Known rows, with every step that occurs
M > Y: [ 14.4  11.7  16.9  -8.3  -5.6  15.5   7.6 -14.3  -0.6  -6.2  -2.4   5.4
 -15.1  16.0  -7.6   5.4   3.4  -3.8   9.5  -3.6   7.7  -3.8  -3.7 -11.8
   7.1]
V > M > N > Q: [ 11.9   4.8   5.7 -19.9 -19.9 -17.8   8.6  -1.1  11.3   1.0 -24.6  -5.1
 -28.2   2.0  -3.0   7.1   8.6  29.8 -11.8  -6.4 -30.7  -7.3   9.1   5.4
  -8.7]
V > Q: [ 34.0   8.9  10.7  -8.4 -12.5   2.5   1.3 -16.1  -8.1   2.2 -13.0   2.6
 -13.0  12.7   0.7  -2.4  10.3  29.1 -12.1  -4.1  -0.3  -1.5   5.6 -15.1
   3.2]
N > M > V: [  4.8  10.0  12.8   2.8  -1.0  15.4   4.8  -9.8 -18.4   1.9  -9.9  -8.7
 -14.8   0.2  -6.6   9.8   8.3  23.4  -3.6  -6.6  -3.9 -14.4  -3.4 -25.7
   4.4]
V > J > Y: [ 26.8  12.0   9.1 -10.6   5.7  -0.4   8.2 -15.0   8.0   1.4   7.0   6.0
 -19.1 -11.3  -1.3  18.6  -2.0 -25.9  -7.4  -8.2  -1.6   4.8   0.3 -16.3
  18.4]
B > Q: [ 31.3   9.9  13.5 -11.0  -5.0   4.6   5.5 -12.6   8.5  -1.9 -23.7   6.6
  -6.3  16.6  -4.2  -2.1   8.2  -1.0  -0.2  10.1 -19.1  -9.0   6.0 -14.3
   2.4]
V > M: [ 19.6   8.8   2.2 -11.7 -11.1   9.6   1.6   0.0   2.0   1.8  -7.7   2.4
 -19.5  11.4   2.4  -2.3   7.6   9.9 -16.2  -3.6  -9.6  -3.2   5.3 -11.0
   8.6]
V > J > Y > M: [ 25.7   0.9   2.3 -12.9   2.6  -1.3   4.3 -27.8   9.3  -1.3  18.9   4.5
 -26.7 -17.9  -5.0  18.1   4.0 -30.5  11.2  -4.2   8.6  -7.9   1.9 -25.7
  24.5]
B > Q > N > M > Y > J > V: [ 15.1   8.7  32.5  11.2 -39.3 -29.4   9.7 -22.4  -2.6  -3.1 -34.1  -5.0
 -17.2  18.8   6.6  13.9   2.3 -30.7   8.1 -14.2  -4.4 -13.8 -10.5 -42.2
  12.1]
J > Y: [ 23.0   9.7  10.7 -10.2   7.3   2.5   9.0 -14.1  -5.3  -2.3  -4.8   5.4
  -8.4 -14.7  -3.0  21.6   0.1 -11.7   0.7   1.8   6.1  -1.1  -2.3 -15.9
  18.5]
M > Y > J: [ 13.7   6.1  20.8  -7.1 -14.4  -3.0   7.4 -18.5  -0.1  -7.9  -6.4   7.0
 -29.2   7.6  11.4   4.0   2.8 -17.5  17.7 -14.5  25.4   8.8 -11.7 -20.0
   7.3]
B > Q > N: [ 28.4  11.8  15.0  -9.7 -26.1 -18.2   1.4 -10.2  11.4  -6.5 -25.9   3.3
  -7.8  10.3  -5.8   3.5  -0.2  -1.2  -0.3   6.9 -35.3  -5.7   7.2 -12.4
  -1.5]
J > Y > M > V > Q: [ 28.4  11.0   9.8  -4.5   0.5   2.2   8.5 -38.6 -11.7  -2.2   4.9  -3.3
 -20.3 -25.1  -8.4  22.6  18.4  34.6   9.8  -3.9  17.8 -20.5  -7.7 -30.2
  15.6]
Q > N: [ 14.2  11.8  10.6  -3.8 -24.6 -15.3  -1.9  -6.2  -1.7  -6.8  -7.7  -1.0
 -13.7   0.5  -2.2   5.5  -7.3  -2.2   4.3  -4.0 -21.5   3.3   3.3  -8.9
  -2.2]
N > M > V > Q > B: [ 16.6  15.8  13.5   1.2  -8.1 -19.0   8.0 -14.0 -50.0   5.5 -25.7  -7.8
 -15.8   9.3  -4.0  14.0  25.4  57.7 -19.9 -12.8  12.7 -13.8   2.3 -26.0
  -2.9]
M > Y > J > V: [  7.4  13.1  25.0  13.2 -14.5  -7.4  12.9 -22.7  -4.5  -5.2  -1.6   0.5
 -26.9  12.2  10.2   4.2  -1.4 -40.9  21.2 -20.8  18.4  -1.8 -19.6 -26.8
   4.6]
Q > N > M: [ 11.4   4.6  11.8  -3.5 -26.3 -13.3  -3.4  -4.4 -13.5  -1.4 -18.6  -7.6
  -9.4   3.3  -3.1  11.0  -3.1   5.8  -8.0  -4.6 -13.5  -4.4   8.4 -22.9
   9.4]
N > M > V > J > Y: [ 14.2  13.7  13.5  -1.0   8.2   8.8  10.5 -15.2  -7.3   5.1   1.4  -5.7
 -20.6 -17.7  -6.0  28.6   4.9   2.1 -12.6 -14.7  -0.2  -8.2  -5.3 -31.0
  20.8]
J > Y > M: [ 20.6   0.7   3.9 -12.3   5.0   0.2   6.6 -27.0  -3.4  -4.8   6.4   2.3
 -15.4 -22.0  -6.8  22.3   5.9 -15.7  19.2   4.8  18.0 -14.6  -0.8 -25.7
  25.5]
J > Y > M > V: [ 11.2   9.4   8.9  -3.6   9.0   6.7  10.3 -31.7  -7.2  -7.5  12.7  -3.0
 -21.4 -30.8 -11.7  25.9   9.2   3.0  23.9  -0.7  12.5 -19.4 -11.1 -27.2
  15.7]
N > Q: [  8.0   8.5   5.0 -10.6  -6.5   6.5   5.3  -5.3  -4.9   3.0 -19.1  -0.6
  -9.4   9.4   0.9   4.2   4.1  15.9  -3.6  -1.5 -19.3  -5.8   8.1   8.1
   3.2]
B > Q > N > M: [ 24.9   5.1  16.3  -8.9 -27.8 -14.9  -0.2  -7.6  -1.9   0.6 -36.4  -2.8
  -3.0  13.0  -6.4  10.1   4.0   7.6 -11.1   5.9 -28.6 -12.3  11.1 -26.3
   9.3]

Rows
[  1.4  -2.3   4.8 -17.8 -12.5 -51.5  12.1 -18.7 -19.4  -6.0 -16.1  -5.1
 -30.1  -5.9 -11.0  16.3  17.1  14.5  23.1  -3.5  -4.4 -18.9   8.3  -1.2
 -15.0]
Y > M > N > Q > B
[  3.2   8.3  10.8 -14.9 -10.1 -49.9  14.9  -4.6 -22.3  -3.3 -27.9  -2.3
 -23.6   1.6  -7.2  16.0   9.8  19.3   4.8  -7.4 -15.0  -6.3   6.9   8.3
 -22.2]
M > N > Q > B
[ 14.1  15.1   6.7   9.1 -13.7   4.2   7.4  -5.0  -3.7   3.4  -3.4  -3.1
 -16.9  16.1   0.4  -2.0   4.2 -14.5 -12.0  -8.9 -16.1 -12.9  -3.1 -17.7
   7.5]
J > V > M
[ 13.6   4.7  16.6   6.0 -26.7 -43.7  13.6 -12.6   8.5  -3.4  -9.0  -8.4
 -43.9  -1.9  11.4   2.1  -0.3 -24.2   6.1 -23.9  -6.5  -0.9 -13.5 -28.6
 -10.4]
Y > J > V > M > N
[ 20.6  14.7  16.1  13.9 -19.2 -52.3  10.3 -19.9 -39.5   1.7 -19.7  -1.0
 -25.7  12.8  18.6   2.9  12.4  -5.6   0.4 -22.2  21.9   1.4  -9.3 -25.6
  -7.8]
Y > J > V > Q > B
[ 18.6  16.7  25.0  12.1 -21.5 -42.9  15.0 -26.2 -35.9  -2.9 -17.0   3.3
 -27.4  21.2  12.9   9.2  15.8  -5.1   5.3 -26.9  34.4  -1.9 -15.0 -26.9
  -3.7]
M > Y > J > V > Q > B
[ 21.4   6.8  26.7  13.0 -25.6 -10.6   9.5 -28.6 -21.1   5.2 -20.2  -5.6
 -21.4  21.1  11.9   7.6  11.7   1.1  -4.9 -25.3  30.5  -9.3 -12.5 -44.5
  17.0]
N > M > Y > J > V > Q
[  7.4   0.0   7.1 -20.1  -1.9 -56.2  18.0 -23.8 -21.3  -6.5 -16.5  -3.2
 -25.1 -28.5 -12.7  37.7  14.8   6.2  19.8  -0.8   8.1 -19.8   4.2  -6.0
   0.1]
J > Y > M > N > Q > B
[  5.2   5.5  13.4   2.3 -28.8 -42.7  14.6  -9.4   6.8   1.1 -23.3  -9.8
 -40.5  -0.8  14.2   6.3   3.4  -6.5   0.7 -24.7 -19.9  -4.6  -7.9  -9.7
  -9.6]
Y > J > V > M > N > Q
[ 22.3   7.8   7.8  -2.3 -10.5   5.5   1.5 -33.0 -10.0  -1.7   5.5  -5.1
 -26.0  -2.5  -7.4   1.7  20.2  43.3  13.4  -4.8   5.5 -21.0  -2.8 -25.4
   1.0]
Y > M > V > Q
[ 29.1   5.1  11.6  -5.5 -35.1 -19.0  -4.9 -10.6 -15.8   4.8 -25.9  -6.2
  -8.8   9.2  -0.2   8.9   5.7  37.3 -22.0  -8.2  -8.5  -4.7  11.1 -27.2
   9.8]
V > Q > N > M
[  2.6  12.5   4.3 -10.6  -4.5 -22.6   8.1  -0.8 -31.9   1.8 -25.9   2.1
 -10.4  11.2   0.8  10.7  12.2  16.6  -5.1  -3.7  -8.3  -5.0   9.9  11.4
  -6.5]
N > Q > B
[ 25.4  -2.4  10.0 -17.2  -3.4 -29.3  10.8 -32.3  21.8  -6.6  16.1  -1.6
 -39.1 -28.8 -13.5  24.6   1.3 -28.9  19.7  -8.5   2.4  -9.1  -0.4 -28.5
   8.3]
V > J > Y > M > N
[ 25.2  19.1  17.0  15.0 -35.8 -26.1   2.6 -18.8 -10.8   0.3 -10.1  -7.1
 -11.4  11.2  -0.4   3.5  -2.1   6.5  -5.7 -12.6 -23.3  -8.0  -2.5 -19.2
  -3.9]
J > V > Q > N
[ 16.0   9.9  25.3  12.5 -23.2 -39.1  14.3 -23.8 -47.4   4.2 -29.0  -2.5
 -23.2  24.4  12.6  14.1  19.5   1.4  -5.7 -27.7  41.4  -9.3 -10.1 -40.1
   8.0]
N > M > Y > J > V > Q > B
[ 20.7  16.5  28.1  14.4 -45.0 -36.1   7.0 -27.4  -8.3  -5.6 -11.8  -3.1
 -27.5  11.4  12.0   7.1  -0.8  -7.8   8.6 -27.7   8.1   1.1 -15.9 -28.0
   0.2]
M > Y > J > V > Q > N
[ 16.5   6.5  14.0 -11.6 -21.9  -0.2   5.2  -9.6   5.1  -3.0  -9.9   8.4
 -35.1  11.9  15.5   1.2  10.6  -4.0  -0.1 -17.5  21.7   5.4  -7.4 -19.4
  12.5]
V > M > Y > J
[ 24.5  13.9  25.7  12.1 -23.8 -13.6  12.2 -31.1  -8.3  -1.3 -10.6   0.2
 -25.7  17.8  11.9   1.7   7.6  -6.0   7.4 -24.0  23.4  -2.9 -16.7 -30.4
   5.1]
M > Y > J > V > Q
[  9.5   8.5   5.2  -2.0  -2.9   7.4   2.1 -25.3   9.0  -2.3  25.1  -5.4
 -38.2  -4.5  -7.3   0.7   8.5  -3.3  19.2 -10.7  -8.3 -13.7  -3.7 -22.0
   0.3]
Y > M > V > J
[ 24.3  17.7  21.2  -3.7 -14.8 -15.3   8.2 -18.0   6.3   2.6 -20.0  -6.5
 -14.7 -14.9  -9.7  31.2   5.1   5.1 -15.4  -7.2 -30.0 -12.2  -0.5 -32.1
  15.9]
B > Q > N > M > V > J > Y
[ 21.9  12.0  17.0  15.3 -37.0 -23.3   1.1 -15.7 -21.6   6.7 -21.0 -13.0
  -6.6  13.9  -0.8   9.7   0.8  14.2 -18.6 -13.9 -15.3 -15.4   2.7 -32.5
   8.3]
J > V > Q > N > M
[ 20.0   4.8   9.2 -14.3 -17.8 -18.4   7.0  -4.5  13.0  -4.0  -9.5  -3.5
 -32.6   0.7  -7.4   2.7   5.4  12.2  -6.6  -7.8 -16.4  -3.6   2.6 -13.9
  -8.2]
V > M > N
[ 11.0   1.0   5.3 -20.7  -4.8 -59.3  16.6 -24.7  -6.8  -2.3  -5.8  -2.2
 -36.3 -24.0  -9.2  34.8  12.3  -7.9  12.8 -10.4  -0.3 -14.0   7.4  -5.5
   0.0]
V > J > Y > M > N > Q > B
[ 10.2   8.7  15.6  15.1 -12.8 -16.3   8.8 -17.2  -8.7  -2.6  -4.2  -2.2
 -25.5   2.9  15.1  -0.2  -4.9 -40.2  15.5 -18.2   5.3   1.9 -15.1 -25.8
   0.5]
Y > J > V
[ 11.8  19.8  15.0   7.5 -15.8  12.8  12.1 -11.5  -0.3  -0.4  -1.3  -1.1
 -17.1  25.5  -3.5   2.9   8.0 -14.2  -5.5 -12.4  -3.5 -16.3  -8.7 -18.3
  11.7]
J > V > M > Y
[ 24.0  13.6  19.4  16.8 -43.0 -45.6   1.8 -22.6  -9.4  -1.6 -14.0  -5.8
 -24.9   3.5  17.0   2.4  -4.9  -7.9   4.2 -24.0  -4.8   4.2 -10.0 -27.0
  -4.0]
Y > J > V > Q > N
[  0.3  15.7   9.3   1.9 -21.3 -53.1  18.6  -1.3 -20.7   2.6 -27.1 -10.0
 -27.7   9.3  -4.4  15.3  13.6   8.6  -8.2 -16.0 -25.4 -17.8   1.9   2.2
 -18.6]
J > V > M > N > Q > B
[ 12.5   9.7   9.8  10.5 -21.4 -15.0   6.8  -8.5  -2.8   2.0  -7.1  -2.6
 -31.6   7.9  20.7  -2.6   2.1 -27.3  -3.1 -20.7   0.9  -0.6 -11.9 -26.7
   5.3]
Y > J > V > M
[ -1.2   8.8  12.2   2.9 -27.8 -71.8  18.6  -5.1 -21.8   1.0 -31.2  -7.7
 -40.1   1.5  14.5  12.9  11.7  -3.2  -0.6 -26.8  -8.7  -5.2  -5.4  -5.8
 -18.2]
Y > J > V > M > N > Q > B
